Each row was made from one walk, in order. Every step used is in the known rows, and no mark comes twice. Write each row's walk.
Known rows:
w -> r -> c -> a -> b -> h: [9,-14,3,6,8,-4,-20,-19,-1,-1,18,56,14,1,23,4,18,4,-2,14,27,16,-7,-24,-7,34,-14,-4,-11,-23,8,7,-13,-15,-45,14,-11,13,8,2,7,5,13,22,-5,-35,-51,33,-9,-38,1,2,19,-22,6,-1,11,-2,29,-47,0,-1,14,-16]
w -> r: [-1,8,-13,-3,8,-7,-3,-21,-3,-7,-8,72,10,33,10,1,-4,6,6,12,6,-22,10,-9,10,16,19,5,6,3,5,-5,4,11,20,-18,9,-13,6,0,-4,10,7,-28,-33,3,-21,-8,3,25,7,9,4,2,12,-5,4,12,-3,-39,43,-12,15,-8]
b -> r -> c -> a: [-26,-9,-25,23,-27,-12,-15,6,9,6,5,-22,37,9,3,-12,16,1,-10,-1,24,13,0,-6,25,18,-6,-2,-5,-16,-4,2,-8,-8,0,6,5,2,3,35,-15,-6,19,30,1,1,2,1,-16,9,4,4,24,-12,7,5,12,27,5,39,-8,13,28,-14]
w -> r -> c -> a -> h: [-23,-13,-16,5,4,12,-1,-11,1,-6,3,-28,28,68,21,-4,15,4,-6,3,33,-28,-7,-9,-10,26,2,3,-11,-25,-4,10,-1,7,7,2,14,-4,5,14,-14,-4,11,24,-24,-26,-21,-1,29,-13,13,4,31,-32,26,1,11,-16,8,-40,12,-8,27,-23]
a -> h -> r -> c: [-11,-3,-2,5,-20,26,0,-3,-7,-11,15,-16,-13,6,-11,-5,4,-8,-3,-21,-18,-14,-4,5,-10,-6,-11,3,-2,-1,-15,-11,0,9,78,6,20,5,-26,14,-11,-11,15,-18,12,-32,28,-32,17,13,20,2,2,0,18,7,-2,-26,-7,12,8,-3,-25,15]
c -> a -> h: [-3,-12,3,-9,-10,1,14,7,0,-7,-25,-51,2,30,20,0,-3,-2,-3,-17,8,-22,-3,-7,-7,7,9,3,-6,-3,-8,1,10,8,14,-1,22,-8,11,-9,0,-2,4,4,-14,-8,-9,1,40,-6,-9,2,7,-21,4,16,-1,-4,5,13,25,-4,9,-12]
r -> c -> a: [-17,-6,-2,36,-27,4,5,25,5,7,-4,-42,15,4,-3,-4,7,3,-10,8,13,8,-3,-3,32,17,9,6,-9,-25,5,14,-11,4,-7,2,-5,-7,36,13,-7,5,10,22,-9,-10,8,0,6,0,11,-1,15,-21,6,6,-13,25,1,25,4,9,13,-3]
h -> r -> c -> a -> b: [-37,-17,-11,25,-29,17,6,-6,8,-3,20,-16,-6,-19,5,-4,5,-1,-8,-4,6,17,-16,-2,18,23,3,1,8,-9,2,-13,-3,-7,-18,18,2,-1,-6,-8,5,13,5,-11,27,-14,17,-10,-43,7,10,-7,19,-23,2,-1,-4,-6,1,23,-29,18,-17,2]
h -> c -> a -> b -> w: [36,-7,8,-25,47,-13,7,6,5,-18,-19,13,-4,-25,-9,-1,-10,-11,7,-6,11,7,-7,9,-35,-23,-10,-5,-8,-15,12,15,28,1,-67,4,-12,-5,1,7,20,9,-10,7,11,25,6,15,-9,-3,-50,-4,15,-2,-15,-3,44,-14,16,1,-46,-1,-3,-5]
w -> h: [19,18,27,-31,-30,-7,17,12,-16,15,-14,17,-9,-4,-6,14,-8,1,5,13,-8,11,19,-5,-19,5,27,9,5,20,5,4,-9,5,27,-16,-4,-20,14,1,-2,9,7,-15,-18,16,-5,-4,13,2,28,13,-7,20,-5,1,-29,15,-30,-29,29,-10,26,4]
w -> h -> c -> a -> b -> r: [12,3,-1,-62,-20,-17,-15,7,-4,-7,-19,-53,24,27,1,2,7,7,0,3,24,13,8,5,-37,18,3,-5,2,22,6,-3,9,-18,-40,21,-9,-17,-17,-11,7,-8,1,21,18,28,-20,8,-25,-9,-17,3,4,14,-24,-3,47,-8,10,-6,-42,7,32,-14]
w -> r -> c: [-4,4,-13,18,4,2,-11,-15,0,-1,18,73,15,15,-1,-1,6,7,-1,21,12,-14,-2,-7,23,23,6,3,-6,-20,4,12,-10,13,13,-8,-2,-9,7,29,-17,7,14,-7,-22,-20,-12,-9,-6,11,22,6,18,2,23,-10,4,9,-16,-38,21,-8,20,-6]
b -> r -> c -> w -> h: [-16,14,-4,-8,-17,-12,-6,17,4,15,19,8,25,5,-8,2,1,10,-4,20,2,-2,9,8,16,-15,1,-11,6,19,-18,5,-22,-7,9,-13,-13,12,-13,22,-19,-10,-7,26,0,20,-1,-1,-3,-10,29,1,-9,28,8,-8,-23,25,-19,18,-19,4,23,-5]
w -> h -> r -> c: [-21,11,16,5,-54,17,12,8,-5,9,19,-2,1,-1,-18,3,9,-2,-5,10,-9,33,10,2,-9,0,11,5,-5,11,-3,-7,-22,-3,41,-1,1,-14,-1,18,-17,0,13,-20,12,-1,25,-30,-18,11,47,6,2,14,7,-5,-33,-1,-24,-11,8,-2,4,14]
c -> a: [-11,-4,2,8,-23,-3,14,6,7,9,-27,-11,8,11,14,-2,-7,3,-2,-3,12,0,6,-9,23,16,14,7,-2,-6,5,7,5,5,-11,-8,10,-12,23,-11,-1,9,-4,-1,-28,10,-5,3,14,13,-7,-1,5,-28,-4,7,-8,24,3,25,25,4,13,-8]
c -> w -> h -> r: [-36,14,8,-10,-29,12,22,8,5,14,-5,-40,-12,25,-2,8,-13,2,-2,9,-28,5,6,3,0,-17,23,-4,18,45,-13,-18,-15,-4,19,-21,5,-3,-16,-22,-1,-5,-26,-28,3,31,14,-26,4,12,28,-5,-32,3,-4,-14,-39,2,-29,1,18,-5,-8,10]
a -> h -> c: [47,4,10,-19,22,5,-5,8,-11,-9,-26,-54,-12,37,-14,-3,-4,-5,7,-18,-9,-51,3,12,-28,-20,-2,7,-9,-3,-7,0,23,18,46,3,8,-10,-6,-7,0,-15,6,5,-7,4,3,-15,45,8,-24,6,-17,17,-2,7,31,-29,-2,5,10,-12,-13,15]
h -> c -> a -> b: [18,-10,-3,-6,8,-1,-3,1,2,-9,-21,-44,-3,3,-1,0,-4,3,1,0,17,-17,-9,6,-2,12,8,6,0,2,12,2,12,4,-49,19,-5,-13,15,-26,12,4,0,8,8,8,-5,7,-19,-5,-35,-2,-1,-8,-18,-1,40,-13,10,13,-24,7,-13,4]
b -> r -> c: [-3,5,-16,8,-1,-15,-18,5,-1,9,20,31,22,-11,-7,-10,8,7,-1,-1,2,1,8,0,26,3,-10,-1,1,-10,-3,1,-1,-2,48,-6,-1,12,-3,41,-16,-6,19,14,-2,-6,3,-7,-19,19,9,10,14,21,10,4,9,23,-6,36,-4,5,16,2]
r -> c -> a -> b -> w: [10,-13,7,5,30,-11,17,3,0,-14,20,67,1,-82,-5,2,-3,-4,-1,12,12,26,-7,-6,-10,-3,-16,-6,-9,-34,5,23,6,-5,-78,-2,-14,13,11,31,12,21,0,11,1,-9,9,22,-26,-17,-16,-3,42,-6,-2,5,8,8,15,-13,-51,-2,7,-11]
r -> c: [8,-1,13,29,-15,-1,5,14,-7,4,12,30,0,-25,-16,0,1,2,-4,6,-1,1,3,1,24,2,5,8,-6,-16,-3,12,-5,13,27,-7,-2,-2,20,24,-12,3,17,3,-10,-18,11,-11,-1,13,15,8,5,10,12,2,-16,21,-14,10,6,3,-2,6]
b -> c -> a -> h -> r: [-20,0,-25,-13,11,15,-3,2,1,-1,-6,-72,-22,17,5,-18,11,-7,-3,-45,-3,5,2,7,-26,-12,-24,4,1,1,-5,-15,9,-5,47,14,27,3,-20,-6,-3,-8,-11,-3,10,0,32,-10,25,16,-14,-10,4,-19,3,16,1,-32,24,4,23,6,-14,-6]

Which walk is each row?
[18,4,-9,-39,44,-19,-4,-2,-17,1,15,68,-37,-91,-12,-1,-7,6,12,2,0,4,8,4,2,-11,-10,3,4,0,2,6,9,-1,-4,5,-6,13,-2,-10,7,17,3,-21,-4,-17,-2,17,-29,9,-19,-3,-4,33,-10,13,3,-9,-5,-28,-5,1,-26,3] => a -> b -> c
[-16,6,2,49,-7,3,11,17,9,10,15,-7,-2,-16,-9,2,-7,5,-2,13,-12,-23,-7,12,50,-18,4,-4,3,1,-13,13,-10,14,-17,-17,-13,11,13,5,-11,1,-12,20,-11,-8,11,-7,3,-4,7,-5,-10,0,14,-4,-27,22,-23,36,-10,3,-16,9] => r -> c -> w
[-12,12,18,16,-31,4,19,22,0,18,7,11,2,-8,-15,14,-5,4,-5,29,-10,-5,7,9,18,-19,11,-4,1,16,-13,12,-28,3,-18,-17,-14,3,13,4,-17,1,-11,13,-12,6,7,-2,17,-22,38,2,-8,15,4,-8,-43,20,-33,-3,-14,-4,4,2] => r -> c -> w -> h
[-14,-13,-6,17,20,8,13,-2,11,-15,24,45,-5,-67,-4,-3,-2,-10,-2,-7,-4,31,-15,-6,-7,0,-16,-8,0,-25,6,-3,10,-11,-39,6,-4,6,-9,28,7,19,-1,-9,31,-2,26,-4,-35,0,-11,-8,40,-11,3,-1,5,-6,19,7,-48,3,-2,-3] => h -> r -> c -> a -> b -> w
[31,7,0,-14,69,-8,-28,-28,6,-12,0,23,-2,32,7,2,-5,1,12,13,0,-25,-9,8,-10,-18,-7,-10,4,15,1,0,8,-2,-32,5,-14,15,-13,-34,13,-16,-19,19,2,9,-41,21,19,-28,-35,-4,-38,9,-9,-15,28,-21,10,-33,-6,-10,-15,4] => a -> b -> h -> c -> w -> r
[44,-2,29,-32,13,-14,-12,-7,-18,2,5,86,-29,-55,4,11,-5,0,13,-2,-15,4,3,-12,-5,1,-7,2,2,3,12,-1,4,-7,1,3,0,25,-3,-15,18,3,14,-18,1,-18,-32,27,3,-20,-7,7,-22,17,-17,12,-8,10,1,-10,20,-4,-7,11] => a -> b -> h
[7,10,-20,25,37,3,-11,-21,18,-6,-12,-26,16,77,-3,-2,-8,6,4,11,6,-44,-5,17,10,-20,10,-3,7,12,0,0,8,16,-9,-16,-8,-9,1,-16,-6,-10,-27,8,-22,32,-7,-17,22,11,-27,-4,-24,-1,4,-22,25,-14,-6,-11,11,-9,-7,1] => h -> c -> w -> r
[-17,-3,-3,-18,-12,20,3,-7,-7,-10,-7,-20,-21,21,5,-5,-2,-7,4,-26,-26,-29,5,1,-19,-9,0,4,10,16,-4,-27,14,9,73,0,30,-3,-22,-8,0,-6,9,-38,5,-5,20,-30,29,27,11,2,-7,-2,7,6,-12,-22,-12,9,37,-7,-18,11] => a -> h -> r
[-32,-10,-14,-1,-19,22,5,-4,4,-9,-21,-75,-6,50,19,-8,5,-8,-7,-29,-8,-14,-3,-9,-12,13,2,2,4,6,-7,-20,10,1,42,1,37,-3,-10,-14,6,-9,-3,-15,7,1,18,-22,33,18,-2,-6,1,-31,3,9,-2,-19,16,29,31,3,-8,-7] => c -> a -> h -> r
[-9,-12,8,-8,-12,4,-12,-21,-1,-4,-6,-8,-21,-9,17,1,4,-5,2,-20,-12,37,-7,-16,-12,26,-9,0,4,8,9,-23,-3,-21,-3,15,9,7,-12,-29,19,-2,4,-23,29,-2,-14,17,0,-1,-9,-3,-7,-25,-14,8,-5,-1,27,12,13,7,-11,6] => c -> a -> b -> h -> r
[8,-3,17,7,0,6,-21,-8,-7,0,38,38,-29,-50,-6,2,7,-7,4,-9,-26,23,-4,-3,-5,6,-22,0,1,-6,-2,-11,-4,-9,40,19,-8,22,-16,-2,7,0,20,-19,28,-34,6,2,-23,-1,6,-2,-8,13,5,7,-15,-17,13,5,-11,4,-26,18] => a -> b -> h -> r -> c
[-20,1,-2,35,-29,17,0,-3,2,7,18,4,-7,-12,-16,-8,4,-4,-3,-6,-18,5,-1,1,10,7,1,6,0,-4,2,-7,-6,5,54,-2,6,-6,-2,15,-11,1,8,-24,10,-9,36,-32,-22,28,25,3,-3,0,10,-2,-19,3,-9,23,13,7,-14,17] => h -> r -> c
[-30,-5,-17,40,-16,3,-2,-10,12,2,7,2,39,42,14,-1,11,5,-8,12,30,-3,-6,-8,24,29,8,3,-8,-25,5,9,-10,5,-25,-4,-1,-14,22,17,-12,7,7,8,-22,-13,-15,-2,4,7,6,3,25,-29,22,-9,8,11,7,-24,20,2,33,-22] => w -> r -> c -> a
[-12,14,18,-33,-56,9,11,2,-9,9,-6,-2,-14,12,-8,6,-6,0,2,-7,-22,20,20,-5,-22,8,25,7,5,27,4,-18,-11,-4,54,-8,9,-24,-8,-5,-6,4,5,-41,7,17,15,-27,-9,22,34,6,-17,16,-3,-4,-29,3,-24,-10,37,-3,12,8] => w -> h -> r
[42,3,17,-3,53,-8,-16,-2,-1,-6,-7,-11,-28,-11,-9,5,-11,-4,9,-1,-18,-20,-8,11,-14,-35,-18,-6,5,19,-3,3,12,0,-25,8,-19,23,-9,-38,19,-17,-16,24,5,15,-13,26,21,-27,-39,-3,-46,16,-22,-4,11,-10,5,28,-26,-3,-38,20] => a -> b -> h -> c -> w
[36,-3,-12,-20,74,-10,0,-22,8,-26,-11,52,16,8,1,-5,-8,-8,8,7,24,-11,-4,1,-43,-4,-12,-6,-6,-26,18,8,27,-4,-81,-1,-11,-13,-9,3,14,8,-12,5,-4,28,-18,15,-4,-5,-46,-3,23,-2,-5,-13,55,-23,28,-50,-37,-12,17,-20] => h -> c -> a -> b -> w -> r
[-7,12,25,-4,-18,-3,23,13,-6,14,-13,-4,-10,8,3,16,-18,6,0,20,-16,-1,16,-1,4,-24,26,0,9,32,-5,0,-13,5,-13,-23,-6,-3,10,-26,-3,0,-23,-12,-20,29,-6,-2,24,-13,23,1,-28,15,-6,-6,-34,17,-27,-1,15,-10,12,-3] => c -> w -> h
[19,1,-3,28,-5,4,0,13,10,5,-33,-70,9,44,-2,-5,1,0,-2,-10,14,-14,-1,11,-6,-2,12,10,-12,-7,10,10,10,11,-9,7,0,-21,23,-10,0,-6,-2,24,-2,21,11,-3,6,10,-27,-3,-2,-16,-9,-1,27,1,4,23,7,8,9,-2] => h -> c -> a
[19,-10,4,-32,43,-18,22,-2,1,-10,-7,67,-9,-68,5,3,-15,-5,3,2,6,11,-3,-15,-16,-5,-11,-4,-1,-15,7,15,19,-3,-70,-5,0,3,6,5,24,17,-10,-20,-1,12,-5,18,-19,-9,-30,-1,27,-4,-10,11,2,3,18,-10,-21,-4,6,-12] => c -> a -> b -> w
[27,13,23,-7,-34,-1,6,21,3,12,-38,-100,14,65,-6,5,1,0,-5,6,16,10,10,8,-40,6,23,9,-10,7,8,9,-9,2,-21,9,-8,-32,16,-13,-3,-13,-7,17,-1,39,6,-1,19,-6,1,4,-3,-2,-14,-7,16,2,-10,-9,1,-7,29,-1] => w -> h -> c -> a
[-22,6,-20,19,24,-3,4,-18,10,1,-10,39,15,39,13,4,-10,6,2,12,-2,-29,-2,1,43,-1,16,-4,12,20,-4,1,1,13,-9,-29,1,-3,-2,-16,-3,4,-19,-14,-33,14,-14,-5,7,13,0,-3,-20,-8,10,-16,-13,12,-18,-16,38,-8,5,-11] => c -> w -> r
[-15,-7,6,29,27,12,-11,-10,7,-8,35,34,-29,-40,-2,1,0,-4,0,-1,-32,15,-13,0,9,-21,-20,-13,11,13,-9,-8,-10,-8,-2,7,-7,40,-28,-20,7,-6,-6,-2,28,-14,0,4,-13,-19,3,-13,-27,0,2,-5,-25,-12,2,25,-16,7,-49,20] => a -> b -> h -> r -> c -> w
[14,-6,-22,-33,12,-17,-21,0,6,-12,-16,-54,23,16,3,-10,2,1,1,-12,22,-6,-1,6,-3,9,-10,-3,4,4,5,-5,19,-9,-34,21,-1,-5,-18,-3,7,-7,5,19,19,21,-11,6,-28,6,-44,-3,5,0,-21,2,56,-8,24,32,-35,9,7,-7] => h -> c -> a -> b -> r
[-6,19,2,-39,34,-19,15,7,-14,13,16,29,-31,-67,-11,10,-14,8,5,18,-3,12,10,12,-14,-27,0,-7,11,35,-7,3,-8,-3,-42,-5,-16,21,-11,-28,5,15,-28,6,-6,9,-3,25,-11,-23,0,-8,-22,43,-20,1,-19,-2,-25,-43,-27,-6,-23,-4] => a -> b -> c -> w -> h
[-9,9,-15,-4,56,-16,4,3,-5,5,21,40,-32,-80,-8,-1,-11,11,10,-2,-10,-6,-3,16,24,-37,-11,-6,16,23,-12,1,5,2,-30,-2,-8,32,-5,-33,10,12,-25,2,-6,0,3,18,-12,-4,-32,-14,-23,29,-11,3,-9,-2,-12,-3,-23,3,-44,4] => a -> b -> c -> w
[18,-16,18,9,-5,-7,-12,-3,-8,2,12,28,-8,-43,13,5,12,-1,-4,4,11,21,-12,-11,2,19,-13,0,-12,-20,4,10,-12,-13,-24,20,-11,17,14,-7,11,1,20,21,11,-35,-26,37,-4,-37,0,-2,13,-14,-8,11,-1,10,16,-1,-21,8,-1,-3] => r -> c -> a -> b -> h
[13,2,14,23,-13,8,-18,-3,-1,7,19,33,-17,-10,-8,-5,11,-10,-1,-13,-26,22,3,-3,6,-1,-15,3,-10,-14,5,-11,-16,-5,82,7,-4,13,-2,20,-6,-12,16,-6,25,-14,14,-11,7,3,20,1,-20,-2,6,4,-19,-3,9,15,32,1,-7,19] => b -> h -> r -> c
[-35,3,14,15,-70,21,13,15,6,13,4,-61,12,27,-1,0,12,-4,-13,5,5,34,5,-6,-11,24,13,6,-3,3,3,-4,-33,-10,10,8,-1,-20,7,5,-15,1,5,-5,16,3,26,-23,-9,-3,44,1,18,-12,6,-4,-25,1,-4,1,0,6,23,-1] => w -> h -> r -> c -> a
[-13,-10,-25,-5,-10,-1,-14,8,1,-2,6,-49,31,27,11,-14,18,1,-8,-18,22,-16,-5,-5,-3,7,-16,-6,-6,-19,-17,0,7,-5,23,9,17,8,-12,30,-13,-12,18,36,0,-19,-10,-1,21,-4,3,3,33,-8,15,12,22,-5,21,22,-12,8,26,-19] => b -> r -> c -> a -> h
